Each row was made from one walk, in order. Every step used is in the known rows, and no mark comes twice. Write each row's walk.
Known rows:
H X K Z: -.02	.18	.15	.16	-.07	-.12	-.14	.30	-.06	.15	-.20	.09	-.28	-.17	-.04	-.07	-.33	.34	-.19
H X: .06	.04	.05	.16	-.02	-.05	-.10	.07	-.10	.12	.00	.05	-.21	-.11	-.02	-.05	.03	-.14	.10
A H: -.04	-.03	-.08	-.04	-.01	-.03	.00	-.01	.02	-.19	.08	.26	-.17	-.01	.10	-.03	.05	.13	-.11
H X K Z D: -.04	.08	.14	.09	-.07	-.12	-.10	.32	-.09	-.09	-.19	.20	-.21	-.10	-.02	-.20	-.17	.55	-.22
K Z: -.13	.17	.03	-.13	.00	-.06	-.03	.13	-.01	.11	-.12	.00	.06	-.06	.05	-.08	-.46	.04	-.15
N X K Z: .03	.20	.17	.04	-.03	-.07	-.18	.23	-.08	.06	-.17	.04	.08	-.14	.00	.09	-.45	.48	-.31
H X K A: .08	.08	.17	.30	-.20	-.11	-.08	.17	-.20	.05	-.25	.11	-.27	-.27	-.13	.02	-.01	.21	.06
A H X K Z: -.06	.16	.07	.12	-.07	-.14	-.14	.29	-.05	-.05	-.13	.34	-.45	-.19	.06	-.10	-.26	.47	-.29
K A N: .09	.10	.08	.04	-.31	-.05	-.02	-.08	-.24	-.13	-.17	-.02	.09	-.11	-.08	.05	-.13	.01	.00
Z N: .03	.05	.04	-.01	-.04	.01	.02	.30	-.10	-.12	-.10	.06	-.10	.09	.00	-.07	.09	-.04	.10
H X K A N: .21	.11	.20	.34	-.39	-.11	-.14	.09	-.30	-.09	-.26	.07	-.25	-.24	-.16	.05	.00	.30	-.03
N X K Z D A H: .00	-.06	.05	-.07	-.13	-.13	-.16	.38	-.16	-.29	-.15	.49	-.02	-.12	.11	-.04	-.28	.57	-.51
D A H: -.01	-.15	-.11	-.04	-.10	-.06	-.02	.13	-.06	-.11	.00	.34	-.19	-.06	.10	-.01	.02	-.12	-.15
N X: .09	.06	.07	.03	.03	-.01	-.14	.01	-.12	.04	.03	.01	.15	-.06	.01	.11	-.11	.00	-.03
Z H X K A N: .24	.03	.29	.32	-.35	-.12	-.07	.04	-.14	-.30	-.18	.22	-.21	-.18	-.15	-.07	.10	.47	-.17
D A: .03	-.12	-.03	.00	-.09	-.04	-.02	.13	-.08	.08	-.08	.08	-.01	-.05	.00	.01	-.04	-.27	-.05
D X K Z: .07	.15	.16	.10	-.10	-.12	-.12	.28	-.02	.13	-.14	.10	-.27	-.19	-.01	-.13	-.30	.28	-.24
D A N X K Z: .17	.12	.17	.09	-.30	-.11	-.25	.29	-.26	.00	-.26	.09	.08	-.17	-.04	.13	-.48	.30	-.43
H X K: .11	.02	.12	.30	-.07	-.05	-.11	.17	-.05	.04	-.08	.09	-.34	-.12	-.09	.00	.13	.29	-.03

Which walk is each row?
.18	-.11	.12	.16	-.10	-.05	-.05	.17	-.03	-.23	-.02	.22	-.26	-.05	-.04	-.18	.31	.46	-.15
Z D X K
-.04	.06	.18	-.01	-.02	-.07	.03	.18	.19	-.19	-.12	.18	-.03	-.02	-.01	-.13	-.25	.64	-.42
X K Z H
.13	.03	.09	.20	-.24	-.14	-.06	.14	-.12	-.16	-.11	.38	-.44	-.29	-.01	-.06	.07	.32	-.13
D X K A H
.05	-.01	.04	.26	-.08	-.08	-.11	.17	-.03	-.15	.00	.35	-.52	-.14	.02	-.01	.19	.43	-.14
A H X K
-.09	.04	.08	-.07	-.05	-.06	.01	.25	.01	-.21	-.19	.14	.01	.01	.00	-.14	-.19	.68	-.32
X K Z D
.16	.15	.22	.17	-.19	-.05	-.10	.40	-.31	-.16	-.32	.12	-.01	-.13	-.10	.12	-.05	.31	.03
Z N X K A
.15	.07	.15	.18	-.37	-.06	-.03	.01	-.19	-.21	-.26	.01	-.04	-.13	-.14	.10	-.03	.45	-.13
X K A N
.12	-.01	.25	.27	-.17	-.12	-.02	.12	-.04	-.16	-.17	.26	-.23	-.21	-.12	-.10	.09	.39	-.09
Z H X K A
-.03	.12	.16	.00	.02	-.13	-.07	.16	.04	.02	-.04	.21	-.11	-.11	.04	-.26	-.33	.06	-.19
K Z H X
.16	.04	.14	.17	-.03	-.01	-.15	.10	-.06	-.04	-.05	.05	.01	-.08	-.05	.18	.00	.44	-.16
N X K
-.04	.21	.11	.12	-.10	-.14	-.13	.59	-.15	-.17	-.22	.40	-.56	-.10	.06	-.16	-.17	.44	-.17
A H X K Z N
.07	.11	.25	.01	.01	-.08	-.11	.19	.07	-.15	-.09	.19	.11	-.09	.01	-.02	-.36	.63	-.45
N X K Z H
-.01	.00	.04	.10	-.19	-.08	.02	.09	-.07	-.26	-.17	.31	-.23	-.17	-.01	.05	.02	.50	-.16
X K A H
.08	.07	.10	.13	-.16	-.09	-.12	.10	-.19	-.23	-.15	.32	-.08	-.24	-.01	.17	-.08	.50	-.18
N X K A H
.00	.28	.13	-.11	.00	-.07	-.16	.44	-.23	.03	-.19	.06	.11	-.03	.06	-.03	-.47	.00	-.06
K Z N X
.18	.15	.28	.06	-.18	-.08	-.17	.10	-.02	-.28	-.10	.16	.13	-.05	-.02	.01	-.34	.71	-.53
A N X K Z H
.13	.11	.11	.03	-.01	.00	-.13	.30	-.22	-.09	-.07	.07	.05	.02	.01	.06	-.01	-.05	.08
Z N X
.09	.07	.24	.08	-.06	-.13	-.06	.23	.14	-.08	-.06	.27	-.25	-.14	.00	-.26	-.21	.45	-.39
D X K Z H
.01	.01	-.03	.12	-.02	-.08	-.10	.07	-.08	-.07	.08	.31	-.38	-.12	.08	-.08	.09	-.01	-.01
A H X
.03	-.21	-.06	.05	-.12	-.12	-.09	.22	-.18	-.22	.02	.50	-.32	-.09	.10	-.20	.20	-.04	-.10
Z D A H X
.12	.00	.15	.15	-.35	-.15	-.17	.37	-.27	-.15	-.27	.23	-.19	-.13	-.05	-.16	-.20	.37	-.35
H X K Z D A N
.11	.04	.09	-.13	-.25	-.11	-.21	.22	-.33	-.15	-.16	.15	.30	-.07	.05	-.05	-.43	.08	-.35
K Z D A N X
-.02	.07	.01	.11	-.14	-.14	-.08	.07	-.23	-.05	-.09	.33	-.31	-.25	.04	-.07	-.06	-.07	.07
K A H X
.19	.15	.14	.08	-.28	-.07	-.17	-.07	-.35	-.09	-.14	-.02	.24	-.17	-.06	.16	-.23	.01	-.04
K A N X
.12	.12	.14	.12	-.19	-.08	-.11	.40	-.29	-.35	-.25	.38	-.18	-.15	.00	.10	.00	.46	-.08
Z N X K A H
